(in the rows, 128 means zero)
Known rows, with every step that occurs:
mesuneg-kuri-babasom-kapo: [177 194 132  94 170 110 185 124 135 130 193 120  92 148 195 162 106 139
 151 130 133  73 148 112 148 150 121 120 107 148 136 117 125 137 123 104
  53 156  70 117 123 146 163 134 130 147 100]
munis-pigog: [188 137 136 140 134 146 102 163 127 122 120 114 147 126 129 143 126 135
 178 122 137 157 111  60 100 156  85 147 131 118  86 132  87 140 117 202
 120 152 154 118 123 118 166 102 130 117 119]
mesuneg-kuri: [152 144 139 141 143 107 128 144 141 129 129 110 134 128 149 113 117 121
 136 111 133  95 129  95 124 136  64 137 100 144 114 136 145 145 151 164
 115 136  72 135 121 148 141 109 134 136 115]
muve-boguni-kapo-babasom-kuri: [ 96 195 132  62 174 108 190 193 142 141 168 141 112 151 165 157 136 132
 224 122 100 100 146 122 138 174 149  98 184 115 138 110 173 153 141 111
  52 104 127  99 120 153 111 119 123 152 118]
disoz-babasom-kuri-mesuneg: [176 164 140 105 152 117 155 130 158 150 141 136  94 151 177  59 115 117
 102 121 126 106 131 105 114 122  63 119  81 166 159 104 116 124 129 146
 130 176 201 114 131 154 159 125 133 126 100]
kapo-babasom-linif: [ 90 133 159 128 142 135 105 148 123 112 130 145 122 110 132 106 131 144
 252 141 106 144 179 108 115 175  72 164 134 117  93 168 108 135 113 146
 109 145 154 133 125 116 113 143 128 122 145]
tetek-fitot: [108  98 115 122 119 129 138 127 117 122 112 130 155 142 106 109 144 124
 131 115 150 163 123 141 129 154  96 127  45 136 127 150 138 129 155 127
 174 150  90 133 133 133 160 137 139 137 148]
pigog-munis: [145 106 139 105 119 121 101 137 117 118 129 110 139 155  95 103 135 139
 167 107 104 107 142 145 116 149  66 122  70 133 147 143 135 136 148 176
 140 118 157 160 140 128 137 128 125 140 129]
kinir-fitot-linif-siput-disoz-minanef: [ 97  53  66 158  71 121 104  89  99 136 113 137 109  98  75 176 115 149
  41 134  92 125 104 141 152  83 213 146 166 101 147 108  91 107 145 149
 194  80  99 146 127 110 154 140 113 114 161]
mesuneg-kuri-babasom-disoz-minanef: [193 165 123  92 132 143 130 105 134 143 169 138 108 155 167 102  91 131
  35 133 105  96 123  89 121 127 137 136 163 134 153 148 187 131 111  98
  92 155 114 139 115 128 142 115 163 133 138]
seto-minanef-disoz-babasom-linif-siput-tetek: [158  86 155 221 114 146  67  97 133 130 116 149 164  76  60  96 114 125
   4 141 115 141 156 204 160  53 188 142 190 120 129 129 153 112 124 110
 124 159  99 136 130  91  84 164 145 107 114]
linif-siput-disoz-babasom-kuri-mesuneg: [176 129 121 148 136  93 146  87 165 161 128 147  87 108 140 132 104 123
  50 106 123  91 121 115 126  71 146  96 161 157 150  52  99 111 117 125
 135 142 196 101 137 134 178 120 103 111 117]
boguni-seto-minanef-disoz-siput: [142  61 125 141 111 101  80 156 122 142 166 110 187 128 129 146 121 120
 159 119 172 148 101 109 100 112 141 134 160 108 113 127 175 135 160 114
 159  89  54 101 136 113 134 120 141 123 178]
seto-sesuk: [108 141 130 131 125 152 125 183 133 124 121 129 147 142 130  97 127 107
 116 122 180 179 118 145 115 157 110 141  91 131 107 143 158 135 150 142
 103 118  73 140 138 132 126 138  86 124 135]
sesuk-muve-boguni-kapo-babasom: [136 210 116  65 158 156 171 202 136 128 154 191 166 118 110 177 156 139
 186 102  97  80 144 101 132 179 164 116 167 138 142 129 148 137 131  89
  38  99 115 132 130 161  75 113 123 165  93]
sesuk-muve-boguni: [157 188 125 138 142 154 119 160 142 124  85 165 152 136 113 159 154 119
 123  82 101  83 100 110 121 132  94 126 113 137  95 123 159 136 165 103
 138 115 121 130 125 157  93  92 108 127 113]
boguni-muve: [159 112 127 101 134 146  96 162 121 118 120 149 154 130 112 147 150 130
 133 123 137  93 102  52 127 140  55 148 110 140 107 144 143 133 134 137
 123 150 141 152 145 135 128 116  99 154 113]
fitot-linif: [100 136 138 141 122 120 114 131 129 113 113  86 111 128 176 100 140 129
 158 147 115 121 128 132 129 142  81 155 126 119 108 148  99 136 132 176
 159 130 141 138 120 110 135 130 125 114 122]
boguni-kapo: [128 158 122  83 127 125 157 152 126 127 154 115 160 112 166 149 140 141
 155 133 136 121 114 119 123 165 108 123 135 132 160 140 129 143 142 131
 107 123  77 136 133 132 135 140 128 144 104]
boguni-disoz: [116 103 133 139 106 110  97  88 132 130 117 118 144 124 141 124 129 126
 127 112 142 145 118  83 107 140  77 114 160 131  83 144 105 125 146 135
 137 136 135 129 138 129 139 117 125 112 114]
babasom-kapo: [106 144 135 117 132 126 166 141 131 124 143 122 144 140 178 182 127 146
 155 135 154 100 113 128 129 130 101 138  93 120 112 114  98 143 142 117
 114 134  75 127 125 131 154 139 113 128 117]
tetek-fitot-linif: [ 68  96 117 136 120 117 143 109 115 115 113 103 107 134 147  88 147 119
 134 144 131 169 133 156 143 144 114 142  73 120 129 151 103 126 143 154
 191 134 124 134 119 119 145 143 151 125 148]
babasom-disoz: [120 115 145 115 116 129 117 113 150 126  92 106 133 138 157 126 126 130
  85 133 129 136  99  98 103 127  88 137 121 121 110 139 128 139 110 104
 160 147 145 126 128 114 133 117 136 112 133]
sesuk-muve-boguni-seto: [116 176 111 104 144 153 131 156 146 135  94 172 133 142 132 194 158 105
 171  85 136 126  97 106 100 129  76 120  80 129  99 125 183 137 165  99
 193  94 134  90 126 168  91  79 105 128 149]
kuri-mesuneg: [154 170 127 113 123 121 107 131 154 130 121 119 163 113 132  70 129 131
  99 116 147 109 117 101  78 138  11 139  75 146 135 129 104 128 150 128
 160 165 122 126 142 150 169 130 111 102 113]
kuri-babasom-disoz-siput-tetek-fitot-linif: [128  96 138 140 132 123 132  51  93 112 144  86  90 142  94  69 132 120
 123 184 137 171 152 190 152 118 193 106 127 131 170 148 111 104  87  89
 145 134 182 131 134 119 128 152 177 116 139]
kapo-babasom-disoz-minanef: [116 111 127  84 103 163 115 144 129 135 156 163 166 147 110 127 110 148
  99 146 122 113 136  93 101 131 139 160 161 110 117 160 162 135  91 123
  90 146 147 153 125 111 128 131 147 136 152]
disoz-minanef: [141 134 115 125  97 160  98 151 111 133 139 151 185 144 125 121 123 140
 109 125 133 104 109 116 114 125  98 154 121 122 123 150 168 138 162 154
 135 137  84 160 123 121 144 132 127 132 147]
linif-siput-disoz: [138 102 117 171 103 109  98  99 135 132 102 127 146  92 103 193 127 139
 111 108 130  95 112 129 123  89 150 118 170 127 102  92 109 127 125 125
 147 117 100 126 140 106 165 116  84 117 139]
tetek-fitot-linif-siput-disoz-babasom: [ 98  90  97 164 100 116 146  77 118 132 117 128  96  98 110 128 130 125
  65 124 110 144 143 179 163  83 236 111 136 129 153  97  86  95  99 143
 171 131 149 130 121  87 147 148 132 138 142]
disoz-siput: [171 118 136 146 120 125  96 155 110 121 141  96 176 139 111 121 132 144
 230 119 139  87 121 118 109 134 111 125 123 136 130 122 133 133 142 147
 115 101  74 153 127 132 141 125 109 140 139]
muve-boguni-seto-munis-pigog: [155 146 108  80 155 131 103 216 144 139 119 105 112 130  96 147 126 106
 181  87 142 209  94 104  81 161  64 113 107  78 141 106 133 137 137 169
 156 104 106  73 121 154 136  80 105 118 144]
minanef-disoz-siput-tetek-fitot-linif: [ 97  44 139 199 114  86  92  62  86 109  95  72 127 115  70  89 134 110
  91 171 153 197 139 189 164 103 183 120 117 117 143 150  98 124 150 139
 166 104 167 117 138 115 105 150 175 111 134]
tetek-fitot-linif-siput: [103  86 103 151 114 119 121 101 131 112 114 106 117 111 113 126 147 139
 145 130 126 137 134 193 154 121 169 136 111 124 138 114 129 120 128 134
 190  98  51 139 109 122 158 143 122 133 151]
kinir-fitot-linif: [ 90  93 105 115 105 118 131 125 114 113  97  89  87 131 121 102 139 134
 143 140  98 151 126 124 132 157  98 152  65 126 140 152  72 122 142 169
 194 130 130 137 131 133 133 140 129 119 125]
muve-boguni-disoz: [ 98 165 123 142 112 113  92 108 148 133  93 115 147 125 126 113 132 115
 101  85 118 134 110 108  97 126  82  94 176 108  80 128 147 120 169  96
 150 123 120 107 126 139 107 106 108 100 126]

Rows:
[ 61  55 144 148 124 119 127  97  97 110 142 108 132 131  56  84 130 126
 166 187 153 167 170 175 146 119 198 129 133 113 141 151 106 115  77 126
 122 115 179 144 129 127 107 152 178 132 145]
kapo-babasom-disoz-siput-tetek-fitot-linif
[172  97 158 130 137 105 138 107 140 142  96 114  70 158 173 122 111 110
  87 127 101 146 134 102 155 120 146 114 125 150 129 123 133 144 129 147
 108 162 235  98 130 105 116 114 155 135 112]
minanef-disoz-babasom-kuri
[131 168 128 100 130 149 183 148 132 133 158 135 140 145 175 151 120 146
 132 130 138  89 136 133 138 119 137 126  76 139 143 112 101 128 113 138
  90 167 116 138 122 120 135 150 124 154 100]
disoz-babasom-kapo
[212 187 139 102 154 121 130 126 135 126 164 111 102 145 148  97 117 124
 158 113 110  87 159 111 126 163  82 125 107 166 134 145 150 135 122 144
  74 172  92 130 133 141 158 116 130 142 109]
mesuneg-kuri-babasom
[114 109 161 176 134 149  78 114 126 105 119 154 146  87  37 142 135 148
 213 155 128 123 195 185 142 112 123 148 157 126 104 141 128 132  98 144
 100 131 115 140 134 130 107 154 104 119 130]
kapo-babasom-linif-siput-tetek
[123 116 142 187 113 133  88  89 130 104 101  95 134 103  84 135 144 131
 132 158 138 101 144 216 150  85 126 139 151 130 119 122 121 131 117 174
 144 117 103 147 129 129 127 138  99 108 104]
fitot-linif-siput-tetek
[ 57  89 130 166 121 129 130  84 103 110 103 111 122 128  91  82 149 106
 101 168 156 185 145 196 155 116 103 138  64 127 129 164 103 127 144 168
 186 152 152 134 136 131 135 151 155 111 124]
siput-tetek-fitot-linif
[103 118 115 107 143 166 146 181 136 134 120 188 116 148 149 182 145  91
 155 115 209 209  99 109 109 157 122 146  67 149 101 143 175 136 147 122
 141  73 115 110 143 162 105 105  91 135 148]
boguni-seto-sesuk-muve
[144 219 119  57 192 112 199 187 166 147 167 195 109 121 154 151 140 125
 149 109 106  84 128  77 123 170 125 103 173 149 155  93 141 136 148  69
  60  95 175  95 132 197 109 106 132 138  83]
sesuk-muve-boguni-kapo-babasom-kuri-mesuneg
[133 188 118 142 149 172 134 207 144 128  91 182 141 143 114 128 145  97
  91  85 150 154  98 136 124 149 142 127 109 132  92 121 192 130 171  88
  97  85  93 128 131 160  72 107  80 124 124]
seto-sesuk-muve-boguni
[172 123 145 127 107 127 103 108 134 130  94 110 135 127 126  95 119 120
  64 120 106 146 143 112 127 120 130 124 102 147 138 145 118 131 117 148
 109 183 192 122 138  94 104 129 143 139 107]
minanef-disoz-babasom
[163 142 140 160 127 151 100 122 136 121 114 139 117  94 119 116 126 152
 162 117  90 113 157 164 140 107 147 138 136 133 144 114 137 114  99 135
 136 127  93 145 104 107 108 147 111 139 133]
disoz-babasom-linif-siput
[ 91  77 128 185 124 115 117 100  81 109 131  92 144 129  69  77 145 119
 170 167 166 156 144 195 154 112 154 125  90 128 148 142 114 118 145 159
 168 103 114 146 131 139 127 153 153 124 139]
disoz-siput-tetek-fitot-linif
[ 85 142 110 159 116 111 173  97 135 134 148 120  87  93 179 197 113 149
  80 148 114  83 132 165 168  60 241 121 186 114 130  62  50 106  81 133
 109 120 143 122 114  86 141 150 108 129 108]
fitot-linif-siput-disoz-babasom-kapo
[118 194 126  54 154 150 179 170 154 132 139 178 141 116 136 185 143 136
 120 115  95 102 119  83 122 162 192 114 197 123 140 125 151 135  97  42
  63  94 157 121 124 149  63 106 148 149  99]
sesuk-muve-boguni-kapo-babasom-disoz
[141 105 140 156 154  96 143  51 102 119 159  84  70 136 113  59 112 110
  97 174 138 155 156 171 163 110 190 105 134 140 179 136 130 109  93  99
 120 121 143 125 120 142 124 140 192 127 129]
mesuneg-kuri-babasom-disoz-siput-tetek-fitot-linif
[ 94 198 114 119 125 123 167 110 144 142 141 139 133 137 165 141 115 130
  76  93 124 108 121 124 123 103 159  81 154 108 113  94 125 106 137  76
  93 140 131 104 114 135  94 132 120 128  99]
muve-boguni-disoz-babasom-kapo
[103 150 122 126 122 123 188 117 123 145 144 145 125 123 173 178 112 134
  78 130 140 112 121 109 142  95 168 114 118 128 124  98  58 119 110 125
  97 171 176 114 136  98 143 144 127 134 110]
siput-disoz-babasom-kapo
[124  78  95 137  99 120 111 114 129 112  98  94  95 111  80 145 140 149
 147 128  94 113 128 165 144 128 149 142 101 128 153 110  92 118 125 158
 194  92  61 146 121 136 145 139 101 126 131]
kinir-fitot-linif-siput
[103  96 112 200  99 129  74  89 109 137 116 170 138  67 121 178 109 150
  73 127 105 129 108 132 137  70 175 152 219  87 107 115 131 120 153 109
 171  88  97 132 114  93 139 141 112  97 182]
babasom-linif-siput-disoz-minanef
[224 149 144 113 152 103 128 107 130 128 172  89 102 147 150  99  99 135
 158 125 116  84 134  95 119 135 155 106 164 148 157 118 151 123  91  88
  73 120 104 129 119 137 139 110 153 144 130]
mesuneg-kuri-babasom-disoz-siput
[ 90 131 142 171 124 125 124  97 113 137 106 144  97  92 164 103 116 122
  97 131  94 162 143 100 129 107 122 134 145 121 111 142  73 111 115 140
 151 166 225 116 128  81 107 140 137 109 138]
siput-disoz-babasom-linif
[ 73  59 137 174 117 110 127  66  99 114 112  84 125 132  94  85 131 118
  97 181 160 179 122 183 149  90 175 121 119 109 149 141 109 116 114 112
 183  99 153 136 124 126 114 146 178 111 144]
babasom-disoz-siput-tetek-fitot-linif
[178 154 123  81 109 168 114 102 122 136 150 144 127 158 148 114 111 141
  61 140 105 115 116 111 108 132 138 140 154 125 147 156 169 125  98  85
 118 169 153 146 126 103 146 131 146 124 148]
kuri-babasom-disoz-minanef
[152  99 142 131 116 117 108 125 128 126 126  87 152 138 135 122 120 143
 156 132 136 111  99 104 103 118 136 120 150 118 130 116 130 130 109  99
 140 100 106 140 121 121 128 116 136 125 147]
babasom-disoz-siput
[107 109 108 152  90 134 106 117 100 148 130 154 168 121 125 154 113 130
  58 126 131 121  96  91 115  96 124 143 162 110 107 139 125 132 160 144
 143 138 147 140 138 101 156 126 127 114 157]
siput-disoz-minanef
[ 93 197 116  60 163 165 195 214 157 134 147 196 137 129 129 159 134 114
  85 118 140 169 115 117 125 177 232 116 191 116 136 124 182 127 105  29
  23  67 128 118 130 155  40 121 117 146 110]
seto-sesuk-muve-boguni-kapo-babasom-disoz
[162 130 149 115 147 132 161 138 132 141 129 133  87 176 175 112 123 118
 151 121 113 105 138 116 143 131 116 118 101 158 130 119 141 139 123 174
 108 165 189 129 122 127 137 119 134 149 115]
disoz-babasom-kuri
[120  80 120  59 133 121 118 178 130 135 134 106 119 136 121 143 135 109
 182 110 163 178 113 134  98 166  37 126  49 122 166 133 135 141 141 153
 159 113  78 116 144 151 145 113 100 140 142]
boguni-seto-munis
[128 104 158 103 154 118 146 162 136 129 144 141 101 170 143 142 128 130
 248 135 125 104 163  98 136 167  92 133 136 146  91 133 137 154 117 171
  75 143 169 126 132 139 150 115 125 147 131]
kapo-babasom-kuri
